Each row was made from one path, in order. Every step used is in the known rows, and no mark comes twice. Write each row's path.
In the rows, 128 means zero.
Known rows:
digep-rida-rona-vugo-rakid-nogo: [113  99 114 106 148  88 127 114 123 156 128  64 100 111 155 138 117 167
 108 152 120 132 147 126 144 159 123 115 180  52 156 108 154 115 115 123
 110 132 147 143 131  90 131 160 113 122 139 125 131 126 190 116  99 167
 178 191 138 101 139  55 127  82 115 149 137 186 129 176 163 126  71  96
 151 174 130 109  94]
nogo-boso: [133 107 137 118 128 128 119 124 146 135 155 127 157 115 125 131 132 166
 125 125 168 125 127 150 116 107 124 105 129 120 126 125 118 132 119 134
 127 129 128 122 114 118 121 121 118 128 134 124 134 104 154 134 130 128
 127 128 100 149 139  92 122 113 132 123 115 141 127 130 125 151 112 130
 153 147 127 123 117]
difez-rakid-nogo: [131 136 117 111 132 128 109 128 113 125 110  93  71 143 111 143 121 117
 115 144 134 114 113 152 133 101 117  41 136  79 127 129 146 126 115 131
 121 154 122 121 150  96 131 123 121 135 109 119 150 136 129 138 106 142
 142 200 186 147 141  91 146 106 154 142 123 169  96 125 106 147  81 122
 133  94 120  90 133]
rida-rona-vugo-digep-piba: [112 139 129 166 170 123 150 128 139 160 147  99 137  89 157 149 144 172
 125 130 121 145 113 120 121 159 145 184 165 105 151 113 137 118 131 122
 123 111 146 122  98 107 140 155 126 115 160  92 122  90 178 110 108 146
 171 146  40  77 144 110 124 117 145 172 142 181 134 135 152 128  80  72
 122 207 104 141 118]
vugo-rakid-nogo-boso: [140  92 124  90 138 102 112 101 127 137 175 113 134 109 131 136 117 156
 124 142 177 124 141 153 135 113 123  33 138  86 122 131 123 147 110 136
 126 152 129 138 132 110 103 135 110 148 119 134 135 111 169 147 107 144
 162 146  63 148 113  63 108  94 125 148 124 169 129 151 126 154 104 140
 186 149 115  93 133]
digep-vugo-rakid: [129 124 120 122 160 108 137 120 136 132 159 102 137 116 143 138 131 179
 129 141 145 129 137 134 149 134 135 162 146  81 138 139 106 140 137 124
 150 130 136 135 118 119 117 146 138 144 129 133 130 146 129 126 124 152
 208 118  83 102 120 149 123 122  85 165 154 137 126 126 147 107 124 119
 115 164 128 129 122]
digep-rida-rona-vugo: [109 109 126 137 140 120 138 129 143 158  99  68 119 116 148 135 137 155
 113 130 111 134 133 116 125 151 124 188 168  71 153 103 153 104 123 121
 113 105 144 134 111  94 143 153 119 104 162 115 123 117 173 103 126 142
 142 175 152 100 156  87 140 118 127 129 132 159 130 156 162 129  85 101
 116 167 151 138  78]
digep-rida-rona: [124 114 122 117 137 119 133 122 120 160 108  84 126 140 145 127 111 143
 119 133 107 117 133 111 132 128 125 111 148  80 140 110 166 103 125 114
 121 120 139 148 104 112 134 150 119 116 150 116 130 127 171  99 124 149
 124 156 161 119 147 125 123 135 142 131 125 139 137 148 154 115  84 129
 114 140 137 137  84]
difez-rakid-nogo-boso: [137 123 125 103 124 128 107 124 117 127 143  87 102 124 114 144 132 151
 110 142 174 115 115 167 126  82 115  26 134  78 123 125 131 128 104 134
 121 161 122 119 137  95 125 123 110 133 118 118 154 108 162 137 108 147
 153 200 160 166 137  45 143 100 159 144 104 173  94 129 101 168  61 138
 156 119 120  90 124]
sofu-difez-rakid-vugo-digep-piba: [128 143 112 153 148 115 126 128 102 131 179  74 112 122 132 177 126 152
 129 142 126 134  93 154 133 125 138 139 157 116 139 141 101 121 134 114
 140 150 139 108 100 109 104 154 117 145 132 104 155 122 137 108 103 184
 190 226 109 114 153 146 145 159 151 176 147 197 115  73  93 125 121  74
  58  93  95 114 163]
vugo-rakid-difez: [126 115 112 107 156 102 116 114 118 109 118 129 122 119 130 135 107 140
 106 143 125 141 145 140 142 121 130  49 139  84 141 140 120 129 127 132
 130 146 138 124 133 117 100 132 121 158 110 132 139 117 137 139 105 140
 143 136  95 149 110 102 114 129 108 159 153 177 124 123 144 134  89 120
 128  91  94 111 144]
vugo-digep-difez-rakid-nogo-boso: [132 103 115 110 135 121 115 128 106 148 189  59 114 112 122 163 111 169
 110 140 130 133 111 170 127  97 132   9 145  83 143 135 124 160  98 129
 121 168 128 138 127  87  97 139 103 144 112 130 160  81 172 138  82 174
 179 207  99 141 127  78 144 107 174 169 144 198  89 106 115 158  53 144
 153 162 112  99 128]
mimefo-nogo-rakid-difez-digep: [128 128 129 115 148 155 133 116  96 113  95 102  84 121 103 132 124 156
  82 130 174 109 113 159 108 115 111  64 125  28 153 112 149 128 119 130
 146 175 133  84 108 113  94 128  85 139 108 154 176  87 177 142  92 167
 119 203 142 187 118  59 139 106 146 155 114 187  68 125 108 163  58 170
 146 130 121 108 114]
difez-rakid-vugo-digep-rida: [131 131 108 123 153 118 131 138 108 143 162  59 120 123 136 159 118 150
 137 138 123 125 114 147 141  86 135  87 158  51 153 134 107 130 138 121
 115 156 130 127 114  98 105 129 130 137 131 132 154 123 133 137  95 172
 212 221 117 128 144 114 134 128 165 151 115 183  99  97 126 126  47  77
 106  92 127 122 120]
sofu-difez-rakid: [128 125 121 139  98 122 116 131 111 127 127 119 109 148 118 151 120 108
 123 146 131 133 114 135 115 124 131  98 140 165 135 134 115 126 115 117
 117 134 136  90 125 105 114 147 115 135 117 119 148 124 135 114 137 149
 132 200 229 143 147 130 141 151 141 146 152 162 110 104 111 128 162 124
  77  82 118 106 145]
difez-rakid-vugo-rona: [124 144 112 131 142 118 123 131 124 125 153 124 112 109 121 154 122 163
 136 139 156 149 128 153 151  76 135  91 149  66 139 142 131 118 129 124
 123 155 131  96 141  94 129 106 138 150 118 129 139 149 124 154 112 138
 170 204 178 135 136 111 138 126 152 165 138 202 101 106 109 132  80  69
 141  69 104 120 133]
difez-digep-vugo: [112 149 128 157 144 144 147 129 136 132 118  82 119 131 116 150 118 157
 119 129 151 114 113 140 131 114 127 132 145  41 124 125 129 117 143 125
 128 148 135 129 103 119 111 127 123 128 132 122 153 134 136 118 129 132
 190 154 162 126 136 147 136 100 120 146 126 147 103 111 118 113 143 136
 107 168 142 135 105]
vugo-digep-difez-rakid-nogo: [130 118 107 127 137 127 121 134 102 144 163  71  90 123 123 159 100 140
 116 141  86 136 110 147 139 116 134  36 143  87 140 139 132 152 111 126
 119 171 126 148 151  93 113 135 114 141 104 141 156 109 138 140  85 180
 181 195 131 131 134 107 142 116 168 171 155 185  82  98 118 136  73 110
 129 139 111  98 133]
nogo-rakid-difez: [136 122 125 122 147 109 107 119 114 101 110 111 106 127 113 132 133 149
  95 129 148 122 140 148 111 148 117  53 125  81 143 128 125 131 116 131
 163 150 134 114  98 112 108 115  97 153 125 131 148 107 151 122  90 151
 103 190 116 163 122  85 147 135 139 147 126 163 110 108 116 161  71 116
 152 100 142 124 129]
sofu-difez-rakid-nogo-boso: [131 111 126 119 103 117 104 122 103 134 157  90  91 139 107 158 109 132
 108 150 168 124 112 170 118  95 116  18 139 121 128 130 118 125  99 128
 117 153 135 106 117  88 110 144  92 136 112 112 165 103 166 120 118 154
 124 228 222 173 150  57 139 117 144 140 127 193 106 131  95 156 128 134
 121 107 122  86 143]
rida-rona: [121 115 130 136 142 124 136 125 121 145 108 128 111 131 128 130 109 138
 117 132 121 138 125 117 134 122 130  84 143 127 132 122 162 118 121 121
 121 121 140 122 109 117 141 143 128 120 138 112 124 117 157 115 123 136
  95 133 146 121 132 127 114 135 136 141 125 147 116 148 138 119  94 121
 138 133 117 133 107]
digep-difez: [119 114 118 128 114 129 111 133 127 129 141  92 124 134 135 138 112 154
 110 122  95 133 134 130 132 148 132 158 132 128 144 130 127 145 118 121
 139 146 127 151 135 126 138 149 114 128 124 144 131 130 132 108 123 153
 141 138 136 125 124 139 143 138 121 134 151 125 129 107 126 118 128 140
 113 153 129 143 115]

Write each row's path:
[113 127 123 124 139  98 140 127 137 125 144 130 139  92 147 132 146 155
 130 134 143 159 136 129 133 153 141 175 160 122 152 127 108 145 131 135
 122 131 137 103 152 111 124 136 132 133 129 135 118 124 145 140 117 134
 179 125  83 104 117  97 127 102  97 152 169 154 129 138 157 132 163  95
 139 149 115 120 132] : rona-vugo-rakid
[126 119 111 124 170 114 120 119 126 114 127 101 120 119 126 146 101 176
  99 140 126 127 149 145 151 135 131  93 145  58 148 143 104 126 127 128
 157 132 140 135  97 115 102 142 124 155 120 141 151 138 133 118 103 164
 178 149 100 136 118 118 127 122  87 165 150 167 130 113 142 130  80  94
  98 125 115 123 128] : digep-vugo-rakid-difez
[105 148 118 137 151 106 125 116 131 110  97 122 114 101 122 154 127 153
 108 141 142 148 138 146 123 117 133  94 171  51 154 125 123 127 134 136
 108 159 143 103 132  95  84 124 119 147 118 124 152  95 149 146 101 132
 192 180 133 135 112  59 125  83 112 159 160 215 100 110 133 142 118  75
 136 140 117 109 143] : rona-vugo-rakid-difez-digep
[117 119 113 113 181  99 135 104 106 149  60  69 118 128 129 144  77 150
  98 143 128 127 146 128 145 106 130   6 167   5 151 119 156 112 130 119
 103 166 149 124 105  93  97 150 110 142 123 117 161  99 185 124  97 164
 161 188 185 139 116  98 113 126 135 165 151 209 114 135 150 115  61 134
 126 105 120 115 101] : vugo-rakid-difez-digep-rida-rona
[136 158 113 144 168 129 130 122 112 121 168  76 121 115 132 166 135 175
 132 136 146 124  97 157 145 106 134 130 150  64 138 140 108 128 137 121
 140 152 127 123 109 108 105 130 133 143 136 116 148 129 128 131  94 174
 204 204  61 116 135 133 143 134 158 170 138 181 114  78 102 136  61  69
  99  98  93 120 147] : difez-rakid-vugo-digep-piba
[117 126 126 144 128 123 149 134 139 136 162 124 137  90 145 142 145 134
 131 126 115 164 117 130 113 132 147 175 160 153 142 122 107 147 130 138
 110 124 139 115 129 114 117 128 142 116 131 116 124  98 141 138 109 129
 171 136  49 105 135 107 121  94 137 146 142 174 113 131 148 133 104  65
 150 200 127 128 143] : rona-vugo-digep
[116 148 122 147 136 133 126 119 123 109  79 111 102 121  98 151 100 124
  91 128 134 119 126 145 121  94 121  42 138  56 132 121 134 112 130 130
 118 153 133 116 105 111  92 114 113 145 113 119 158 108 134 128 104 128
 134 171 166 162 116 102 136 111 138 142 130 177  99 105 115 144  80 130
 121 101 120 115 133] : rakid-difez-digep
[102 133 129 148 131 133 146 127 129 160  76  67 111 116 133 147 120 145
 115 127 125 128 122 120 124 129 130 143 174  28 152  93 162  95 134 121
  87 133 146 125 110  84 134 144 110 104 148 108 138 109 175 105 119 134
 175 180 201 113 146  81 138  96 138 139 128 181 111 147 149 127  97 108
 126 173 144 135  81] : difez-digep-rida-rona-vugo
[113 131 110 148 115 105 121 131 108 120 155 130 104 117 114 165  99 139
 134 151 146 159 115 148 142  84 133  75 154 113 144 146 122 117 125 116
 124 150 144  84 133 102 115 131 122 151 115 116 144 149 129 144 128 150
 155 213 222 139 145 118 133 155 142 164 151 210 107 102 113 119 136  71
 109  68 101 112 149] : sofu-difez-rakid-vugo-rona
[108 128 106 132 128 131 126 138 122 133 165  69  84 104 127 169 127 157
 104 136  91 152 110 150 129 135 135  99 165  93 164 128 125 155 112 131
 117 165 133 136 162  81 117 136 117 133 110 138 150 109 146 134  81 174
 196 224 129 115 138  77 157  84 156 167 166 211  88 103 129 151  69  75
 122 172 118 103 132] : rona-vugo-digep-difez-rakid-nogo
[128 102 121 128 160 113 151 126 113 178 133  87 143 123 152 136  94 126
 129 134 102 133 130 110 135 127 146  81 153 101 148 113 150 119 127 118
 115 130 143 145 103 112 126 154 128 109 140 112 126  94 173 123 109 156
 168 141  84 102 135 139 108 137 160 153 136 170 124 145 162 109  67 131
 138 177 126 127 102] : vugo-digep-rida-rona
[105  89 125 119 123  86 125 110 117 173 135  51 110 106 136 163 108 157
 105 154 166 136 126 146 121 124 126  64 190  37 156  98 132 111 111 121
  76 144 162 116 102  61 100 166  83 126 138  97 154  82 228 106 115 166
 192 222 198 128 141  29 112  82 124 159 142 241 122 158 136 138 139 122
 147 183 136  97 100] : sofu-difez-digep-rida-rona-vugo-rakid-nogo-boso
[137  86 116 116 142 140 132 129  87 133 207  72 118 101 138 149 126 186
  95 129 136 138 106 160 127 151 133 158 144  75 171 132 115 174 119 120
 161 172 126 125 108 117 110 156  99 144 113 164 150 112 166 148  77 217
 164 196  14 135 123 103 133 133 155 173 141 160  93 108 129 147  71 105
 166 148 117 129 118] : mimefo-nogo-rakid-vugo-digep-difez
[ 97 130 119 148 168 102 143 109 132 128  74 112  99  93 122 155 100 149
  81 140 140 153 128 135 130 122 132  52 185  43 156 116 147 111 126 130
 105 152 155  93 107  78 105 137 115 140 123 108 155  81 185 133  91 143
 156 180 162 131 120  54 112  85 120 171 166 235  94 138 146 133  81  58
 135 130 110 112 123] : rida-rona-vugo-rakid-difez-digep
[ 98 111 121 135 128  89 147 116 120 159 103  77 119 113 148 155 114 136
 117 147 127 144 133 112 126 151 144 140 191  79 165 107 134 110 128 117
  85 138 160 103 117  81 108 171 105 121 140 103 140 104 194  99 125 159
 194 197 213 107 140  99 122 122 114 166 163 215 120 141 160 105 171  97
  98 166 127 123 107] : sofu-difez-digep-rida-rona-vugo-rakid
[111 111 128 158 138 110 159 126 134 160 139 126 133  95 147 142 135 148
 125 132 106 165 114 117 122 132 144 132 176 136 145 115 130 126 127 131
 101 116 152 111 114 102 128 145 138 114 136  87 123  84 177 137 100 137
 146 131  76  96 144  89 108 102 152 163 158 187 106 155 150 118  90  59
 154 193 121 130 118] : rida-rona-vugo-digep
[111 119 118 120 152  98 140 118 128 161  97  54  85 107 144 145 103 149
 108 146 143 128 129 123 143 128 128  92 189   4 149 101 163 105 128 124
  85 155 147 126 130  76 115 151 111 122 131 119 143 106 185 120  99 159
 202 192 174 110 135  51 121  68 127 160 141 218 111 167 151 125  98 105
 157 175 135 105  93] : difez-digep-rida-rona-vugo-rakid-nogo
[135  93 119 127 166  93 141 114 105 160 172  56 131 112 141 146 124 169
 118 136 144 133 127 136 123 133 135  77 163  39 155 119 123 123 120 113
 138 153 149 136  82  92 121 149 109 137 151  99 129 114 187 128  78 182
 160 201  55 120 139  99 116 135 166 167 110 180 108 124 137 137  35  68
 164 116 139 140  93] : nogo-rakid-vugo-digep-rida-rona
[124 100 112 146 172 100 149 118 105 161 152  73 125 119 148 151  96 149
 112 137  99 134 122 121 144 107 135  80 167  70 155 124 139 108 132 115
 116 137 143 153  88 105 116 152 130 123 149 101 137 117 165 124  91 174
 162 174  66 104 147 121 101 133 157 144 122 179 112 143 143 116  47  62
 136 133 124 140  99] : rakid-vugo-digep-rida-rona
[108 152 114 155 167 136 135 126 131 126 109 111 112 108 103 158  82 170
 120 131 146 130 129 144 143  93 133  61 149  18 143 128 135 109 141 128
 139 160 150 110  88 115  98 108 116 153 120 120 162 125 127 135 106 122
 185 165 183 132 126 119 139 106 111 181 142 217  98 107 124 119  53 114
 130 163 113 131 111] : rakid-difez-digep-vugo-rona
[123 132 110 145 132 134 111 135 124 110 141  68  87 133 122 168 109 170
 101 133 107 130 120 161 147 114 124 111 153  68 153 147 124 141 119 115
 140 168 122 138 135 101 131 142 118 147 119 141 154 154 127 121 109 175
 162 225 174 139 135 123 162 142 141 143 151 156  95  75 113 134  95  59
  83  65 131 127 123] : digep-difez-rakid-vugo
[112 138 106 140 131 126 114 135 115 116 162  99 112 111 122 165 106 180
 124 135 115 152 131 154 152  99 132 112 151  49 162 149 137 139 125 119
 141 171 133 123 145  98 133 130 122 155 113 140 146 158 128 142 118 164
 184 215 168 125 131 119 156 137 143 172 161 188 100  84 129 122  88  73
 128  83 103 133 122] : digep-difez-rakid-vugo-rona
[109 130 120 146 138 107 139 119 116 129 141 107 122 126 124 158  93 152
 130 144 149 134 128 136 136 138 144 115 159  80 133 131 100 135 137 119
 130 153 150 107 109 111  93 160 113 148 122 125 150 138 147 118 135 158
 211 153 167 116 128 155 121 127  91 179 164 177 120 111 127 102 217 128
  93 157 128 118 139] : sofu-difez-digep-vugo-rakid
[114 101 112 126 165  97 130 115 121 136 105  78 113 107 152 145 117 172
  94 146 102 143 152 124 140 150 129 111 180  53 175 114 139 117 122 124
 121 120 151 124 116  86 119 154 108 134 145 123 143 108 187 105  97 159
 166 191 110 122 129  71 124 109 105 152 148 209 135 149 170 132  50  82
 109 130 122 128  98] : digep-rida-rona-vugo-rakid-difez
[104 113 111 152 140 120 134 132 111 153 150  63  69 105 131 170 113 164
  96 145  84 158 110 139 130 132 136  78 181  82 166 125 152 138 105 125
 108 154 142 133 141  62 125 157 116 127 118 110 151  90 178 121  83 176
 167 224 151 107 148  64 143  87 171 187 174 229  75 124 133 132  47  49
 139 173 116 112 112] : rida-rona-vugo-digep-difez-rakid-nogo
